Known rows, with every step that occurs:
nupa -> tukub: [ 0.30 -0.44  0.23  0.49 -0.67  2.36 -0.09  2.41 -4.19 -1.35  3.84  0.18
  2.21 -3.58 -0.22  1.24 -1.19  4.21  1.01 -2.40 -1.20 -3.78 -5.77  0.67
 -0.80  2.21  4.18 -1.29 -2.18]
defoz -> suso -> zasev -> bofo: [-0.11  3.69 -0.49  0.86  3.58 -0.02 -0.23  1.92 -0.26 -1.35 -0.76 -0.91
  0.56 -4.41  2.77 -0.59 -2.21  3.28  0.04 -0.89  1.38 -1.85  2.09  4.12
 -2.04  0.61  4.43  1.14 -5.78]
nupa -> tukub -> bofo -> zasev: [-3.10  3.75 -0.10 -0.47  2.44 -1.68 -0.45  1.41 -2.19 -0.99  2.20 -0.72
  0.04 -2.71  2.50 -2.88 -1.34  1.82 -0.48 -0.34  0.03 -5.04 -0.52  1.76
  1.25 -1.72  5.71 -0.28 -2.95]
suso -> zasev: [-0.91  0.50  1.42 -2.00  3.01  0.38 -0.14  2.85 -1.77 -2.24 -0.34 -0.20
 -0.59 -4.97 -0.70 -0.52 -2.00  2.82 -0.22 -2.59 -1.89 -2.24 -0.07  2.27
 -2.40 -0.10  4.68 -0.41 -3.99]
nupa -> zasev -> suso -> defoz: [-0.68  2.87  1.78 -0.08  0.77  0.95 -0.34  2.40 -2.01  0.00  1.09  4.13
  1.77 -1.49  1.61 -1.40 -1.17  6.98 -0.34 -1.04  0.92 -0.98 -1.69  4.54
  0.26 -1.94  5.58  2.14  0.14]
suso -> zasev -> bofo -> tukub -> nupa: [-0.45  5.97 -0.58  0.01  2.02 -1.84 -1.48  0.84 -1.02 -0.62  2.75 -1.10
  2.25 -3.52  1.67 -2.39 -1.69  2.89 -1.33  2.42 -0.92 -4.27 -0.94  0.40
  0.93 -0.56  4.16 -0.74 -3.40]
nupa -> zasev -> bofo: [-1.60  3.40 -0.50 -0.45  1.52 -0.50 -1.20  1.66 -2.01 -0.79 -1.76  1.11
  0.20 -3.14  1.34 -2.44 -3.23  2.53  0.66  0.33  1.40 -4.54  0.59  1.95
 -1.31  1.14  6.69  0.71 -2.25]
bofo -> zasev -> suso -> defoz: [-0.75  2.84  1.86 -0.11  1.50  0.01 -0.86  2.77 -1.89 -0.28  1.36  2.77
  0.71 -0.68  2.31 -1.87 -0.55  6.27 -0.98 -1.27  1.23 -0.37 -1.01  4.87
  1.53 -2.81  4.70  2.04 -1.18]
suso -> zasev -> bofo -> tukub: [-0.76  3.11 -1.69 -0.17  1.78 -1.67 -2.17  1.39 -2.62 -0.63  1.99 -0.79
  2.86 -2.88  4.12  0.18 -0.71  3.82  0.23 -0.25 -0.27 -4.91 -0.46  3.66
  0.22  0.11  3.65  1.32 -4.82]
nupa -> zasev -> suso: [-0.48  1.25  0.01  0.42  0.65  0.52  0.51  1.14 -2.64 -0.58 -0.35  1.34
  0.19 -3.55  1.67 -0.36 -2.10  4.33 -0.27 -3.09  0.53 -2.37  0.48  3.00
  0.57  0.49  5.17  0.66  0.50]
zasev -> bofo -> tukub -> nupa: [-0.03  5.02 -0.19  0.02  0.98 -0.58 -1.60  0.75 -2.01  0.13  3.49 -0.95
  1.67 -3.24  0.71 -1.96 -1.82  3.88 -1.40  2.51 -0.19 -3.92 -2.49 -0.10
  1.95  0.47  4.82 -1.19 -2.83]
tukub -> bofo: [-1.49  1.61  2.62 -2.57  2.04  1.51  1.15  1.48 -2.60 -0.29  2.01 -0.56
 -2.01 -4.27 -0.92 -1.38 -2.71  3.97 -1.53 -0.21  0.52 -1.95 -1.31  2.84
  0.52 -0.24  9.02 -1.21 -3.48]
nupa -> zasev -> bofo -> tukub: [-1.43  3.42 -2.07  0.01  0.58 -1.50 -2.81  0.71 -3.38  0.20  1.54  0.34
  3.37 -2.62  3.99 -0.52 -1.00  4.08  0.44  0.23  0.38 -6.13 -1.21  2.76
  0.92  1.02  4.51  1.47 -2.89]
dufe -> tukub -> bofo -> zasev: [-3.73  3.31  0.67 -1.41  1.23 -0.88  0.02  1.18 -2.43 -0.59  1.14 -1.56
 -1.31 -2.68  2.76 -1.91 -1.28  1.93 -0.10 -1.09 -0.43 -5.18  0.29  1.90
  1.83 -1.26  5.39  0.08 -3.17]
dufe -> tukub -> nupa: [-0.66  2.59  1.77 -0.37 -1.24  2.35  0.58  1.33 -2.62 -0.68  3.20 -1.30
 -0.33 -4.13 -1.60 -0.49 -2.10  3.25  0.03 -0.23 -2.31 -3.70 -4.03 -1.79
  0.63  1.65  4.12 -2.25 -1.65]
dufe -> zasev -> nupa -> tukub: [-0.93  4.81 -2.06  1.60 -2.24  0.17 -0.67  1.59 -1.81 -1.97  4.51  0.27
  2.60 -1.91  0.44  0.27 -2.62  1.87  1.91 -0.32 -0.34 -3.69 -4.55  0.04
 -0.71  2.02  1.80  0.27  0.79]
defoz -> suso -> zasev -> nupa -> tukub -> bofo: [-1.59  5.50 -1.39  1.70  1.83  0.40  2.07  1.11 -0.73 -0.83  4.80 -0.60
  1.78 -3.97  2.91 -1.17 -2.17  3.12 -1.23  1.24  0.40 -2.75 -1.34  2.89
 -0.02 -0.45  5.19  0.18 -2.28]
tukub -> nupa: [-0.08  2.42  2.37 -1.33  1.42  1.55  0.03  1.76 -1.89 -0.98  1.99 -0.36
 -1.26 -4.64 -3.55 -2.44 -3.05  3.45 -1.86  0.44 -1.06 -1.71 -3.22 -1.29
  0.11  0.81  5.94 -2.89 -1.71]
nupa -> zasev -> bofo -> tukub -> dufe: [-2.29  4.69 -0.70 -1.83  1.65 -1.89 -0.87 -0.33 -3.04 -1.11  3.00 -0.80
  0.32 -3.65  1.77 -2.94 -1.83  4.44  1.03  0.69  0.16 -6.11 -2.34  0.76
 -0.23  1.73  8.39 -3.59 -0.61]
nupa -> zasev -> bofo -> tukub -> buba: [ 1.36  3.08  0.50 -1.87 -0.75 -0.95  0.41  2.07 -0.03 -0.23  1.73  0.80
  1.77 -3.67  3.11 -2.25 -0.73  4.43 -0.70 -1.52 -1.96 -5.94 -2.97  1.37
  0.79  0.45  6.27 -0.11 -2.64]
zasev -> nupa: [-0.82  1.16 -0.31 -0.47  0.08  1.52  0.05  2.37 -2.63 -0.84  2.05  0.24
 -1.40 -3.00 -1.63 -1.28 -3.73  3.13 -1.34  0.63  0.12 -0.71 -2.73  0.65
  0.14  2.29  4.79 -0.40  0.08]
zasev -> bofo -> tukub: [-0.16  1.94 -0.99 -0.13  0.43 -0.20 -2.36  1.17 -3.71  0.25  2.75 -0.76
  2.40 -2.41  3.07  0.64 -0.95  4.82  0.19 -0.18  0.56 -4.40 -2.17  3.08
  1.46  1.49  4.62  0.81 -4.14]

Rows:
[-0.39  3.84  0.09  0.78  1.05 -0.05  0.65  0.67 -1.45 -0.45  0.39  1.15
  0.32 -3.72  0.88 -2.03 -2.59  3.57 -1.27 -0.97  0.20 -2.45  0.48  1.13
  1.19 -0.16  5.10 -0.23  1.24] => tukub -> nupa -> zasev -> suso
[-0.30  3.47 -2.66  2.90  0.47  0.74  0.68  1.95 -1.50 -1.66  4.44 -0.13
  3.38 -3.67  2.17  0.18 -1.66  3.11 -0.02 -0.56 -0.87 -2.70 -3.14  1.35
 -1.35  1.62  1.38  0.33 -1.29] => defoz -> suso -> zasev -> nupa -> tukub
[ 2.28  1.49  0.57 -0.54 -2.34  1.48  2.71  3.35 -0.04 -1.40  4.36  0.84
  0.66 -3.52  0.06 -1.94 -1.77  3.61 -0.75 -1.64 -2.60 -3.46 -6.36 -0.82
 -0.08  1.50  5.13 -1.76 -0.17] => zasev -> nupa -> tukub -> buba
[-1.58  4.44  2.10 -0.44  2.01 -0.42 -0.02  2.30 -1.29  0.21  1.84  2.43
  0.42 -0.79  2.97 -2.63 -0.77  6.25 -1.33  0.05  1.89 -0.56 -0.02  5.55
  2.11 -4.02  6.26  2.05 -1.53] => tukub -> bofo -> zasev -> suso -> defoz
[-1.55  3.88 -0.50  0.33  0.24  0.85  1.64  1.52 -2.24 -0.45  5.13 -0.12
  0.68 -2.95  1.15 -1.58 -2.78  2.97 -0.98  1.84  0.50 -3.24 -3.18  1.58
  0.86  0.16  6.86 -0.69 -1.05] => zasev -> nupa -> tukub -> bofo
[-0.46  5.40  0.03  0.38 -0.95 -0.39  0.80  0.00 -1.19 -2.42  3.33 -0.63
  0.17 -3.01  1.35  0.21 -2.18  3.57  2.51 -3.33  0.88 -2.77 -1.48  1.83
 -0.20  0.89  4.86 -2.01  1.41] => nupa -> tukub -> dufe -> zasev -> suso
[-0.36  1.65  0.77  0.11  3.67  1.19  0.33  2.13 -0.88 -1.76  0.16 -0.84
  0.59 -6.05  0.85  0.65 -1.41  4.30 -0.82 -3.47 -1.01 -1.06  0.54  3.51
 -2.40  0.71  2.96  0.24 -5.21] => defoz -> suso -> zasev
[-1.14  2.35  1.07 -0.47  0.81  1.50  1.31  1.47 -2.99 -0.61  4.32 -0.38
  0.70 -3.82  0.58 -0.45 -1.82  3.79 -0.30 -0.05  0.03 -3.76 -3.47  2.12
  0.37 -0.09  7.61 -1.14 -2.94] => nupa -> tukub -> bofo
[ 2.25  3.57  0.24 -0.67  0.51 -0.54  1.15  2.18  1.17 -0.60  2.57 -0.71
  2.12 -4.61  4.20 -0.92 -0.04  5.22 -1.12 -2.37 -1.74 -4.02 -1.86  2.91
  0.23  0.04  4.56  0.25 -4.92] => defoz -> suso -> zasev -> bofo -> tukub -> buba
[-0.68  4.88  0.90 -0.78 -0.14 -0.38  0.68  0.04 -0.75 -2.15  1.83 -0.78
 -1.71 -3.38  0.28 -0.15 -2.69  3.60  1.69 -3.44  1.18 -1.69 -0.08  2.42
 -0.12  0.75  5.85 -1.86  1.03] => tukub -> dufe -> zasev -> suso
[-1.30  3.49 -0.02 -2.02  1.49 -0.88 -0.62  0.21 -3.30 -1.24  4.02 -1.61
 -0.47 -3.66  1.01 -1.92 -1.66  5.07  0.69  0.30  0.22 -4.83 -3.21  0.99
  0.19  1.99  8.42 -4.37 -1.71] => zasev -> bofo -> tukub -> dufe
[-1.24  4.92  1.05  0.76  1.19 -0.54  0.03  2.27 -1.62 -0.05  3.43  2.49
  2.31 -0.30  3.97 -2.08 -0.20  6.19 -0.82 -0.02  1.53 -1.82 -1.46  5.16
  2.05 -3.86  5.32  2.10 -1.16] => nupa -> tukub -> bofo -> zasev -> suso -> defoz
[-1.31  3.56 -0.75  1.33  1.48 -1.13  0.88  0.95 -1.90 -0.54  2.13 -0.35
  0.24 -2.06  4.54 -1.44 -1.16  3.12 -0.96 -1.78  1.25 -3.03  1.20  3.64
  2.81 -1.84  5.08  0.68 -1.18] => nupa -> tukub -> bofo -> zasev -> suso
[-2.08  6.40 -0.79  0.41 -0.46 -0.26  0.95  0.80 -1.07 -1.14  4.95 -0.34
  1.14 -2.59  1.28 -1.40 -2.96  1.92  0.29  1.48  0.74 -3.66 -2.50  1.57
  0.25 -0.12  5.76  0.16 -0.54] => dufe -> zasev -> nupa -> tukub -> bofo
[-2.36  4.33 -1.13 -0.45  0.91 -1.09  0.68  0.82 -2.47 -2.48  4.74 -0.85
 -0.83 -2.89 -0.06 -3.78 -2.57  2.57  0.62  0.61 -0.61 -4.71 -4.32 -1.60
 -0.52  1.84  6.59 -4.90  1.79] => bofo -> zasev -> nupa -> tukub -> dufe
[-1.73  4.02 -0.87 -0.70  1.15 -0.50  1.46  1.09 -1.93 -3.00  4.95 -0.74
 -0.43 -3.83 -0.45 -2.82 -2.82  2.91  0.87  0.48 -1.28 -4.16 -4.15 -0.91
 -2.06  1.83  6.73 -4.91  1.27] => suso -> zasev -> nupa -> tukub -> dufe
[-0.93  5.42  0.28 -0.71  0.21 -0.65 -1.76  1.41 -0.55 -1.69 -0.60 -0.54
 -0.25 -2.64  0.46 -0.80 -3.45  1.63  2.32 -0.59  2.16 -3.25  0.35  2.49
 -1.39  1.15  5.10  1.00 -3.08] => dufe -> zasev -> bofo
[ 0.43  1.41  2.71 -0.23  0.40  2.21  0.07  2.99 -2.39 -0.08  2.32  3.12
  0.93 -1.53  0.65 -0.36 -1.04  7.55 -0.66 -1.43  1.13  0.75 -2.76  5.01
  0.72 -1.55  5.59  1.50 -1.17] => zasev -> suso -> defoz
[-0.34  3.80 -2.13  1.16  2.23 -0.97 -1.81  0.99 -1.94 -0.28  2.36 -1.15
  3.70 -3.62  5.07  0.85 -0.35  4.59 -0.05 -0.83  0.28 -4.09  0.10  4.45
  0.25  0.61  2.72  1.74 -5.65] => defoz -> suso -> zasev -> bofo -> tukub
[-0.64  2.92  0.02 -0.79  2.89 -0.71 -0.52  2.40 -0.99 -1.71 -1.26 -0.50
 -0.37 -3.49  1.46 -1.66 -2.78  2.18  0.46 -0.25  0.49 -3.03  1.47  3.22
 -2.02  0.03  5.71  0.60 -4.89] => suso -> zasev -> bofo
[-1.97  4.69 -0.41 -0.73  1.30 -1.27 -1.67  0.50 -2.30 -0.38  1.66  0.98
  2.35 -4.06  0.29 -2.83 -1.91  3.35 -1.13  1.02 -1.72 -5.63 -2.12 -0.88
  0.67  0.30  4.59 -0.70 -0.33] => bofo -> tukub -> nupa -> zasev
[ 1.28  2.70  0.02 -0.40 -1.62 -0.20  1.94  3.20  0.33 -1.63  3.67  0.60
  0.52 -2.82  1.40 -3.14 -1.43  2.63 -1.10 -1.45 -2.56 -4.43 -4.98 -0.84
  0.49  0.55  4.40 -1.22 -0.05] => bofo -> zasev -> nupa -> tukub -> buba
[-0.84  6.24  1.49 -0.76 -0.35 -0.59 -0.96  1.06 -1.11 -0.83  4.38  2.00
  2.17 -1.03  2.20 -0.57 -0.64  7.00  1.30 -0.99  1.14 -1.47 -2.62  4.50
  0.80 -1.79  5.09  0.64  0.27] => bofo -> tukub -> dufe -> zasev -> suso -> defoz
[-0.04  6.78 -0.95  1.24  2.51 -1.22 -1.21  0.35 -0.51 -0.25  3.12 -1.52
  2.88 -4.28  2.59 -1.63 -1.21  3.92 -1.57  1.89 -0.42 -3.56 -0.53  1.18
  0.89 -0.24  3.14 -0.36 -4.12] => defoz -> suso -> zasev -> bofo -> tukub -> nupa
[-2.50  6.50 -0.51 -1.59 -0.43 -0.98 -0.19  0.60 -0.36 -2.40  2.83 -0.59
 -2.23 -2.94 -2.03 -2.66 -4.51  1.64  1.05  0.79  0.66 -2.12 -2.09 -0.54
 -1.09  2.09  5.50 -2.31  2.38] => tukub -> dufe -> zasev -> nupa
[-1.47  2.97 -2.64  2.03 -0.37 -0.57 -0.74  2.07 -2.87 -1.33  3.72  0.26
  2.01 -1.63  1.82 -1.64 -1.89  1.94  0.10  0.15 -0.57 -4.14 -3.72 -0.10
  0.62  1.16  2.33 -0.08  0.19] => bofo -> zasev -> nupa -> tukub
[-2.36  2.84 -1.43 -0.08  1.35 -1.21 -1.04  2.30 -1.97 -0.98  0.86 -0.23
 -1.59 -1.93  0.32 -3.46 -3.30  1.51 -1.53  0.76  0.26 -2.12 -0.58  0.44
  1.14  0.66  3.57  0.17  0.16] => bofo -> zasev -> nupa
[-2.26  6.09  0.73 -2.74 -0.19 -1.60 -1.63 -0.42 -1.56 -2.39  3.60 -1.61
 -0.07 -3.84 -0.54 -0.46 -1.97  3.21  2.63 -2.02 -0.50 -4.77 -2.76  0.62
 -0.81  1.70  5.27 -2.82 -0.39] => bofo -> tukub -> dufe -> zasev
[-0.27  1.52 -1.77  1.69 -1.35  1.83  0.18  2.28 -3.37 -1.13  4.69  0.58
  2.10 -2.42  0.18 -0.06 -2.32  3.28  0.21  0.06 -0.50 -3.05 -5.53  0.00
 -0.12  2.45  3.30 -0.53  0.18] => zasev -> nupa -> tukub
[-1.36  3.04 -0.50 -0.59  0.10  0.49  1.34  0.99 -3.01 -2.33  5.68 -0.67
 -0.78 -3.50 -1.30 -2.53 -2.93  3.72  0.85  0.41 -0.59 -3.78 -5.70 -1.51
 -1.19  2.88  7.37 -5.34  1.98] => zasev -> nupa -> tukub -> dufe
[-1.28  2.52 -0.99 -0.64  1.72 -0.31  0.33  2.56 -1.06 -1.77  1.03  0.09
 -0.83 -3.40 -0.34 -1.95 -3.56  1.87 -1.25  0.51 -0.92 -1.18 -0.50  1.34
 -1.34  0.68  3.86  0.18 -0.70] => suso -> zasev -> nupa
[-0.76  1.15  0.06  0.46  1.53 -0.60 -0.30  1.61 -2.29 -0.72 -0.11 -0.16
 -1.06 -2.41  2.53 -0.91 -1.47  3.50 -0.99 -3.29  1.01 -1.75  1.35  3.29
  2.12 -0.63  4.04  0.54 -1.14] => bofo -> zasev -> suso
